Known rows, with every way that one mark hangs from another
[U [X N]]: [ -4.7 -17.3  11.9 -34.0  14.6  17.3 -20.5   8.0  -1.8  -4.3 -14.9   3.8
  21.4  19.3  13.5   0.1   1.6 -10.6 -29.3   0.4  15.6]
[K X]: [-18.6  -3.7  -6.7 -11.3 -20.2  -2.6  14.2  16.1  -6.9  10.1  11.7 -26.7
  -1.7   3.2  21.5  -2.5  13.8 -26.3  -7.4  -9.4  -8.6]
[N [X H K]]: [ -3.7   5.4  15.3 -50.1  48.3 -28.6 -28.9  35.6  30.9   6.3 -12.4  24.4
  11.2  50.2 -20.8  -8.6  40.9 -24.9  11.3 -16.3 -18.1]
[L [J K]]: [  2.1   1.6  22.1  14.6  -4.9 -20.1  11.0 -52.5 -19.2  55.7  16.9   5.0
  19.4 -10.6 -21.7   2.3  -3.2   5.8 -20.6   9.7  15.1]
[D [J K U] [X H N]]: [  8.5  16.1  -1.1  -2.5  16.5 -59.9 -15.6  -9.6 -20.0  32.2 -22.8 -59.3
 -55.6  62.6 -40.1  50.4  28.5   4.1  21.1 -14.4  -5.1]
[J L [Q [X N]] U]: [ 20.3  34.2 -38.9  32.2  13.3 -39.2  11.6 -36.6   3.1 -15.4  33.3 -48.6
 -34.6  44.2 -14.8  -4.2 -28.6  -0.4  27.2  26.6  20.8]
[X H K N]: [-12.8   4.2  -5.1 -59.6  64.9  -1.2 -26.0  26.4   7.0  14.1 -15.7 -34.4
   5.7  36.2 -19.6  28.9  36.7 -14.1  11.4 -29.4 -17.9]
[D J X]: [ 17.1   7.1  -1.7  28.5  -9.4 -20.1   9.5   4.6 -20.2 -12.7 -35.5 -12.0
 -20.3  33.6 -20.7  30.9  37.4  -4.6  -1.6  -2.3   0.9]
[Q [X H K N]]: [-15.0   3.8 -11.1 -53.3  69.9 -12.4 -17.6  19.0   7.3 -22.8 -13.2 -29.0
   2.7  43.8 -13.6  40.0  22.9 -24.0   9.0 -21.5   0.4]
[K [X H N]]: [-20.7   4.2  -5.2 -54.0  22.7  -3.9  -8.1  38.2   3.3  11.1  -6.0 -67.6
  -6.7  40.9  24.1  35.8  43.6 -33.1  16.6 -28.4 -17.3]
[Q X]: [ -1.6   0.3  -6.1   6.7   3.0 -11.5   8.5  -7.2   0.6 -35.7   2.4   5.7
  -5.0   7.4   5.6  10.4 -14.6 -11.3  -2.7   7.5  15.8]
[N [X H]]: [  7.1   6.9  20.8 -31.7  23.9 -31.0 -26.3  31.7  34.4  -7.4 -12.7  18.1
   1.2  50.6   2.2   1.5  32.6 -17.3  22.1  -4.5  -9.7]
[H [X K N]]: [-17.8 -17.9   0.2 -42.2  61.1  30.7   2.3   8.1  -9.9 -16.7 -26.5  -1.3
  25.9  15.8 -17.7  -9.3  15.0  -4.4  -4.3  -8.4   4.5]
[J K L Q [U X]]: [ 26.2  26.8 -16.6  48.4 -35.8 -82.0  -1.9 -64.8 -11.4  71.8  22.3 -19.9
  -1.0  16.1 -49.7 -59.6 -59.8  11.4 -29.5  18.5  28.1]
[D [J [U [X K]]]]: [  6.4 -10.2  12.1   7.0   9.7 -30.6 -28.4   1.2 -11.9  21.3   4.9  10.4
 -18.3  13.3 -43.8 -16.9   2.9 -17.0 -37.0   9.2   1.9]
[X H N]: [ -3.9   5.9   1.6 -41.2  43.8  -2.9 -22.7  22.3   9.6   0.8 -17.5 -40.8
  -4.1  36.1   4.8  39.1  28.7  -6.3  24.7 -17.5  -9.6]
[Q [X H]]: [  1.3   9.1  -4.5  -6.9  26.2 -39.7  -8.3  10.3  10.9 -27.0 -13.1 -17.5
  -6.0  28.2  -0.7  30.7  -0.6 -17.9  13.8  -9.5  10.1]
[L [J K [Q [X H N]] U]]: [  2.2  21.8  -2.8  15.0  25.9 -53.8  -1.0 -58.0 -16.1  39.6  38.8 -48.0
 -18.8  39.6 -29.1  30.4  -4.8 -25.4  -8.6  20.9  24.7]
[J K [U X]]: [ -2.4 -14.7  12.7   1.8 -24.3 -44.0 -19.1 -32.9  -6.4  49.9  13.6  15.3
  -5.8  -4.4 -22.1 -39.8 -52.4   1.9 -39.6   9.5  20.8]
[L [J Q]]: [ 13.2  14.9   3.4  38.1  -4.0  -4.0  16.1 -37.5 -15.1  30.9  25.0  -6.1
  19.7   5.2 -14.8  -1.3  17.7 -22.0 -30.4  25.5  14.9]
[D [X H K]]: [ -1.0   4.4 -10.5 -29.0  46.8 -36.2 -16.1  28.6   9.3  18.2 -42.0  -9.3
   4.1  45.5 -33.5  14.0  25.7 -21.5  -1.7 -30.5  -1.3]
[D [J K L U] X]: [ 37.7  32.2 -13.9  57.9 -19.3 -90.4  10.2 -46.0 -20.0  45.4 -10.6 -36.0
 -48.8  40.3 -59.8   1.2 -12.8  33.7  26.5   3.2   9.4]

Rows
[  6.7  29.3  -0.4  34.0   2.7 -66.1  15.0 -60.9 -21.6  39.0  16.0 -28.4
  18.4  23.7 -36.6  22.6  -0.6 -26.3 -27.7  10.3  26.7]	[L [J K [Q [X H]]]]
[ 22.9  42.0 -29.7  54.9 -29.8 -74.5  14.4 -68.3 -12.0  66.1  35.6 -41.2
 -23.7  11.3 -52.8 -39.9 -44.8  23.8  10.5  15.4   9.7]	[J K L Q U]
[  7.3  32.3 -24.6  -4.0  38.2 -28.5  -2.7  12.3 -27.0   9.5 -39.4 -61.5
 -11.8  77.6 -53.3  50.6  79.2 -29.9  -9.5 -21.3 -12.6]	[D [J Q] [X H K N]]
[ 10.1  25.9 -27.6  37.3  -3.8 -25.5  20.6  -9.5 -34.3  11.2 -22.6 -21.9
  -7.5  39.8 -56.9  11.7  52.1 -25.4 -35.0  -2.4  -3.3]	[D [J Q] [X K]]
[  9.9   2.6  16.1  40.8 -27.6 -46.7  -4.2 -70.3 -22.5  82.7  39.4   9.8
  12.3  -0.9 -36.7 -41.0 -35.0 -19.0 -70.9  36.1  37.1]	[L [J K Q [U X]]]
[-22.4  -1.3  -7.1  -2.0 -37.4 -37.8  11.8 -20.8 -16.1  54.4  40.3 -32.7
 -32.5  -4.5  -3.2 -22.8 -22.7 -12.4  -5.6  -2.5  -7.7]	[J [K X] U]
[ -3.2  -8.2  10.9 -40.5  39.9 -33.1 -39.5  24.2  10.8  26.9 -27.3   7.2
  30.4  24.3 -31.1 -10.4   4.6 -27.1 -35.0 -24.6   5.4]	[U [X H K]]
[ 21.1  33.7 -16.3   8.2   7.8 -85.2 -24.7 -41.8  -1.3  69.1   5.3 -60.3
  -4.4  53.2 -46.0 -20.8 -32.3   5.3  -6.2  -0.8  18.6]	[J K L Q [U [X H N]]]
[  4.4  13.5  -6.0 -30.4  57.9 -22.6 -16.2  30.3 -14.4   1.1 -50.6 -46.0
 -14.8  71.3 -40.5  61.0  73.3 -18.0  12.0 -31.7 -13.8]	[D J [X H K N]]
[ 30.7  37.2 -14.1  47.8 -24.9 -70.2  -2.9 -61.5 -33.4  55.7  12.3 -55.0
 -18.8  40.2 -56.8 -13.3 -10.9  16.2 -19.1  20.1  14.2]	[D [J K L Q [U [X N]]]]
[ 29.2  36.8 -38.2  59.4  -5.6 -64.4  14.3 -42.4   5.6  -4.4  34.6 -28.7
 -33.3  29.0 -27.5 -23.7 -43.9  -0.3  18.3  29.9  23.7]	[J L [Q X] U]
[  3.5  21.0 -19.1  15.9 -30.3 -71.8  14.3 -33.6  -4.5  65.2  37.2 -50.9
 -30.8   9.1 -17.5 -33.4 -35.7  10.8  23.1  -3.9  -1.2]	[J [K X] L U]
[-10.4 -11.0   8.3 -66.4  61.4  -7.8 -44.0  29.6   8.8  18.8 -30.8 -13.9
  29.4  40.0 -17.4   9.1  20.7 -25.7 -27.1 -27.0   0.3]	[U [X H K N]]
[  0.1  -1.5  -5.9   0.0  -2.2  -0.6 -17.3 -12.1  -5.7  15.3  18.9 -13.9
  -7.5  26.5  -4.3 -23.3 -17.0 -24.5 -40.4  23.8  17.5]	[J Q [U [X N]]]
[  6.3  19.4   3.6  41.2 -22.4 -26.3  24.8 -70.5 -32.3  65.6  27.1 -12.0
  23.6  -3.4 -34.4  -7.0   1.0  -8.7 -40.0  17.7  16.5]	[L [J K Q]]
[  5.1  15.9  -2.6  55.1 -18.4 -51.8  22.3 -80.5 -25.6  39.4  55.8  -6.1
 -15.0   2.9 -32.4 -10.6 -35.0 -18.4 -33.2  40.4  33.5]	[L [J K [Q X] U]]
[ -2.6  -1.1 -11.4   8.1  -0.1 -25.1 -17.8 -14.2  -5.3  39.2  23.7  13.0
   2.0  10.6 -39.6 -54.6 -22.5 -33.2 -59.8  16.3  13.3]	[J Q [U [X K]]]
[ 16.1  18.4 -24.7  -0.6  27.4 -32.5 -19.2 -22.5   1.4  39.6  17.8 -25.9
   1.6  41.4 -42.9 -43.6 -21.4  -9.0 -23.8  12.4  16.6]	[J L Q [U [X K N]]]
[-13.9 -19.8   6.2 -53.0  36.9  20.8 -25.3  12.6  -3.3  10.4 -15.3   9.9
  32.6  19.2 -10.6 -10.3   9.2 -18.6 -43.9  -9.7   7.9]	[U [X K N]]
[  2.5  -2.0  15.3  13.3  -6.5 -22.0  -7.6 -64.3 -24.7  69.0  37.3  -8.4
  12.0  15.8 -25.5 -20.0 -19.6 -17.7 -61.4  33.0  32.7]	[L [J K Q [U [X N]]]]
[ -7.2  42.7 -17.8  32.2 -44.5 -70.5  23.7 -20.8 -45.6  58.6   5.8 -88.8
 -13.5  32.3 -36.1  27.5  48.2 -31.7 -18.7 -20.2 -22.0]	[D [J [K [X H]] Q]]
[ 28.3  28.2 -14.9   5.3  28.0 -62.9 -33.5  -9.4  14.1  35.4   2.4 -54.6
  -9.0  62.6 -26.7 -15.3 -14.8  -8.4   6.7   6.5  16.5]	[J L Q [U [X H N]]]
[ 10.2  14.1  -2.1  32.2 -28.8 -43.7  18.1 -29.2 -36.5  22.4 -31.5 -16.1
 -14.8  24.6 -38.5  24.4  21.3  10.3 -11.3  -8.8   3.9]	[D [J K] X]
[  9.2  22.3   1.0  14.9  -7.9 -64.9 -24.0 -32.3 -31.4  54.3   3.2 -59.8
 -22.0  49.1 -48.2  17.1  11.9 -15.3 -34.0   3.7   2.8]	[D [J K Q [U [X H N]]]]
[ 10.7   6.0  -2.4   3.1   8.9   3.7   6.3   9.0 -22.0 -22.9 -36.9 -30.3
 -21.7  49.2  -7.9  51.0  54.5  -2.3   7.1  -4.3  -0.3]	[D J [X N]]
[ 17.5  26.1 -13.6  60.2 -25.5 -30.9   6.1 -24.5 -25.4  12.9  29.1 -34.1
 -48.4  17.3 -35.6   3.2  15.7 -10.6  -7.5  26.5  -8.4]	[D [J Q U]]
[ -0.2  16.0  -7.5  -8.2  68.0 -29.6 -13.4 -20.3  -1.6  19.4  36.2 -35.6
 -13.5  49.1 -33.4  24.6  16.0 -46.7  -8.3  17.7  14.2]	[L [J [Q [X H K N]] U]]
